Every row comes from one small tree of marks. The marks that hang from a mark follow it in brackets, in alphabetical order. Every link used is in the known rows. Which tree was each row made from?
Known rows:
B{A{K R{W{M}}}}: [ 1.31 -1.37 -0.75  0.84 -0.30 -1.41  0.76 -0.08 -0.70  1.77  0.08 -0.67
 -1.31 -1.20  0.31  0.96  0.05  0.84]
K{A}: [-0.15  0.20 -0.31 -1.32 -0.62  0.35  1.42 -1.15 -0.75  0.33  1.31 -0.52
 -0.58  0.85  2.94 -0.91 -0.22  0.72]
Y{W{R T}}: [-1.93  0.42 -0.48 -1.51  1.73 -2.28  0.89  0.12  0.68 -0.57 -0.39  0.36
 -0.23  0.51  5.50 -0.59 -0.99  1.80]
K{A{B R}}: [ 0.10 -1.25 -0.49 -1.06  0.22  1.05  1.40 -1.61  0.99  2.13 -0.43 -1.22
  0.42  0.56  2.23 -0.79  1.04  0.46]
W{R T}: [-1.55  0.20 -0.86 -2.44  0.74 -1.15  0.78 -0.01 -0.06  0.84 -0.93  0.78
 -0.26  0.13  3.79  0.64 -0.38  2.10]
W{R Y}: [-1.82 -0.75 -0.08 -2.25 -0.18 -1.37  0.82  0.54 -0.32  0.12 -0.20  1.55
 -1.11 -0.52  2.66 -0.06  0.60  2.67]
A{B K R{W{N}}}: [ 2.15 -1.78 -0.98  0.59  0.18 -1.36  0.29  0.20  1.83  0.92 -2.03 -2.22
 -0.58  0.32 -0.23 -0.40  0.64  0.30]
A{K}: [ 0.25  0.63 -1.06 -0.05  0.12 -1.86  1.18  0.07 -0.39 -0.63  0.81 -0.77
 -2.01 -0.13  2.50 -1.25 -0.79  1.88]
Y{W}: [-0.86  0.08 -0.26 -0.50  1.11 -2.29  1.72 -0.05 -1.13 -1.77  0.87 -0.84
 -1.87  0.85  4.07 -1.52 -1.53  0.80]
A{B K R{W{Y}}}: [ 0.85 -2.59 -0.09 -0.41  0.51 -0.04  1.30  0.61  1.88  1.17 -0.44 -0.85
 -1.06 -0.37  0.42 -1.09  1.54  1.26]
B{A{K R}}: [-0.27 -0.40 -1.35  1.17  0.35 -1.44  1.23 -0.62 -0.98  1.83  0.97 -0.77
 -1.28 -0.33  2.47  0.54 -0.06  2.17]
Y{W{N}}: [ 0.30  0.24 -0.72  0.05  0.52 -3.07  0.95  0.03 -0.92 -2.53 -0.15 -0.86
 -1.15  1.54  3.20 -0.91 -1.64  0.70]
Y{W{N R T}}: [-0.87  0.58 -0.91 -0.94  1.19 -3.13 -0.01  0.16  0.98 -1.37 -1.42  0.33
  0.57  1.21  4.67 -0.06 -1.12  1.69]
B{A{R{W{N T}}}}: [ 0.67 -1.87 -0.93 -0.24  0.04 -0.27  1.33 -0.18 -1.84  1.75 -0.19 -0.64
 -0.36  1.18  1.14  2.36 -0.16  0.61]
B{A{R{W{M N}}}}: [ 1.73 -2.05 -0.71  0.15 -0.89 -1.45  0.56 -0.32 -2.07  1.39 -1.11 -0.55
 -0.79 -0.14 -0.68  2.20 -0.32 -0.01]
K{A{R}}: [-0.58 -0.46 -1.68 -1.49 -0.01  0.65  1.27 -0.92  0.60  2.34  1.07 -0.97
  0.27  0.53  3.32 -0.04  0.53  0.48]
Y{W{N T}}: [ 0.20  0.34 -0.94 -0.65  1.22 -2.31  1.12 -0.04 -0.32 -2.42 -0.07 -0.15
 -0.22  1.99  4.12 -0.32 -1.57  1.17]
W{N T Y}: [ 0.45 -0.81 -0.77 -2.15 -0.08 -0.61  1.33  0.35 -0.73 -1.86  0.29  1.90
  0.00  1.65  2.08  0.79 -0.16  2.42]
A{B K R}: [ 0.48 -0.91 -1.21  0.13  1.05 -1.23  1.07 -0.43  1.48  1.34 -1.05 -1.52
 -0.87 -0.43  1.74 -1.06  0.63  1.61]
R{W{M N T Y}}: [ 2.34 -1.94  0.05 -2.46 -0.87 -0.61  0.83  0.90 -0.58 -1.72 -0.83  1.88
 -0.32  0.44 -0.60  1.30 -0.08  0.64]

Write each row's tree:
[ 1.15 -1.19 -1.16  1.53 -0.40 -1.63  0.57  0.00 -0.71  1.51  0.07 -1.44
 -1.03  0.26  0.74  1.11 -0.03  1.02] | B{A{K R{W{N}}}}
[ 0.36 -2.78  0.52 -1.66 -0.25  2.02  1.58 -0.62  1.24  1.93  0.10 -0.55
  0.30  0.59  1.00 -0.75  1.83  0.18] | K{A{B R{W{Y}}}}
[ 1.47 -1.09 -0.58 -1.55 -0.29 -0.58  1.18  0.56 -1.21 -0.82 -0.59 -0.56
 -0.81  1.72  0.90  0.90 -0.90  0.10] | R{W{N T}}
[ 1.10 -1.93 -0.58  0.06  0.70 -0.57  1.08  0.19  1.53  1.64 -1.16 -2.16
 -1.24 -0.25  0.48 -1.00  0.76  0.43] | A{B K R{W}}
[ 0.40  0.45 -0.87 -1.17  0.79 -3.73 -0.60 -0.04  1.35 -1.90 -2.54  1.20
  0.79  0.04  3.40  0.48 -1.16  1.25] | Y{W{M N R T}}
[ 0.83 -0.60 -0.73 -2.81 -0.50 -2.14 -0.54  0.34  0.99 -1.18 -2.41  3.36
  1.14 -0.54  1.25  1.78  0.44  2.61] | W{M N R T Y}
[ 1.18 -1.92  0.15 -1.42 -1.13 -0.73  1.19  1.04 -1.48 -1.39  0.04  0.20
 -1.61  1.18 -0.16  0.28 -0.15  0.57] | R{W{N Y}}
[ 2.03 -1.00 -0.51 -1.68 -1.29 -2.20  0.48  0.18 -1.11 -2.41 -1.00  2.00
 -0.68 -0.18 -0.35  0.72 -0.18  1.51] | W{M N Y}
[ 0.40 -1.08 -1.87 -0.35  0.47 -0.94  1.06  0.99  1.16  1.98  0.40 -1.87
 -1.44 -0.29  1.80 -0.16  0.21  0.46] | A{K R{W}}
[ 0.30 -1.30 -0.77  1.08  0.02 -0.86  1.35  0.03 -0.93  2.16  0.85 -1.42
 -1.59 -0.21  1.41  0.59  0.02  1.10] | B{A{K R{W}}}
[-0.66 -0.54 -0.76 -2.51 -0.04 -1.42  0.08  0.50  0.59 -0.54 -1.25  2.36
  0.82  0.76  2.74  1.21  0.39  3.06] | W{N R T Y}
[ 1.91 -0.90 -0.73 -2.52 -0.49 -1.28  0.76  0.11 -0.42 -2.34 -0.93  2.83
  0.33  0.30  0.67  1.36 -0.14  2.10] | W{M N T Y}
[ 1.19  0.27 -1.28 -2.11 -0.32 -2.82 -0.89 -0.14  0.59 -0.59 -3.30  1.71
  0.92 -0.51  1.40  1.76 -0.59  1.63] | W{M N R T}
[ 1.59 -1.33  0.03 -2.48 -0.12 -0.44  1.48  0.44 -1.15 -0.47 -0.61  0.45
 -1.21 -0.13  0.30  0.77 -0.82 -0.20] | R{W{M T}}
[ 0.49  0.44 -0.64 -0.43  0.10 -4.55 -0.87  0.02  0.72 -1.93 -2.63  0.40
 -0.13 -0.46  2.41 -0.12 -1.18  0.82] | Y{W{M N R}}
[ 2.67 -1.17 -0.49 -1.89 -0.67 -1.22  0.61  0.31 -0.86 -1.27 -1.68  0.38
 -0.42  0.50 -0.44  1.38 -0.97 -0.33] | R{W{M N T}}
[ 2.54 -2.05  0.20 -1.66 -1.58 -1.38  0.58  0.86 -1.21 -1.82 -0.95  1.06
 -1.32  0.01 -1.41  0.69 -0.17  0.22] | R{W{M N Y}}
[ 0.61 -2.12  0.10 -1.13 -0.07  1.52  1.40 -0.95  0.98  2.34 -0.49 -1.77
  0.09  0.62  1.06 -0.69  1.20 -0.59] | K{A{B R{W}}}
[ 1.62 -2.62 -0.60 -0.68  0.08 -0.62  0.87  0.03  0.03  1.21 -2.42 -2.05
 -0.66  0.87 -0.65  0.36  0.38 -0.54] | A{B R{W{N}}}
[ 2.80 -1.19 -0.29 -1.10 -1.40 -1.98  0.31  0.39 -1.58 -1.30 -1.76 -0.36
 -1.39  0.07 -1.30  0.76 -1.03 -0.76] | R{W{M N}}
[ 1.51 -1.97 -0.24 -0.73 -0.59  0.91  0.66 -0.99  1.17  1.70 -1.36 -1.79
  0.69  1.24  0.42 -0.21  1.09 -0.66] | K{A{B R{W{N}}}}
[ 1.16 -1.62 -1.83 -0.38 -0.20 -1.22  0.43  1.37  1.63  0.83  0.27 -0.58
 -0.64  0.23  0.93  0.25  0.83  1.21] | A{K R{W{N Y}}}
[ 1.11 -1.86 -0.03 -2.12 -0.44  0.04  1.45  0.98 -0.93 -1.38  0.20  0.95
 -0.64  1.63  0.69  0.82 -0.07  1.01] | R{W{N T Y}}
[ 1.02 -1.83 -0.70 -0.57  1.32  0.11  1.25  0.26  2.09  1.72 -1.07 -1.43
 -0.37  0.14  1.25 -0.43  0.81  0.84] | A{B K R{W{T}}}
[ 0.56 -2.05  0.00 -1.78  0.45  2.18  1.57 -1.02  1.43  2.33 -0.41 -1.13
  0.83  1.04  1.78 -0.20  1.17 -0.22] | K{A{B R{W{T}}}}
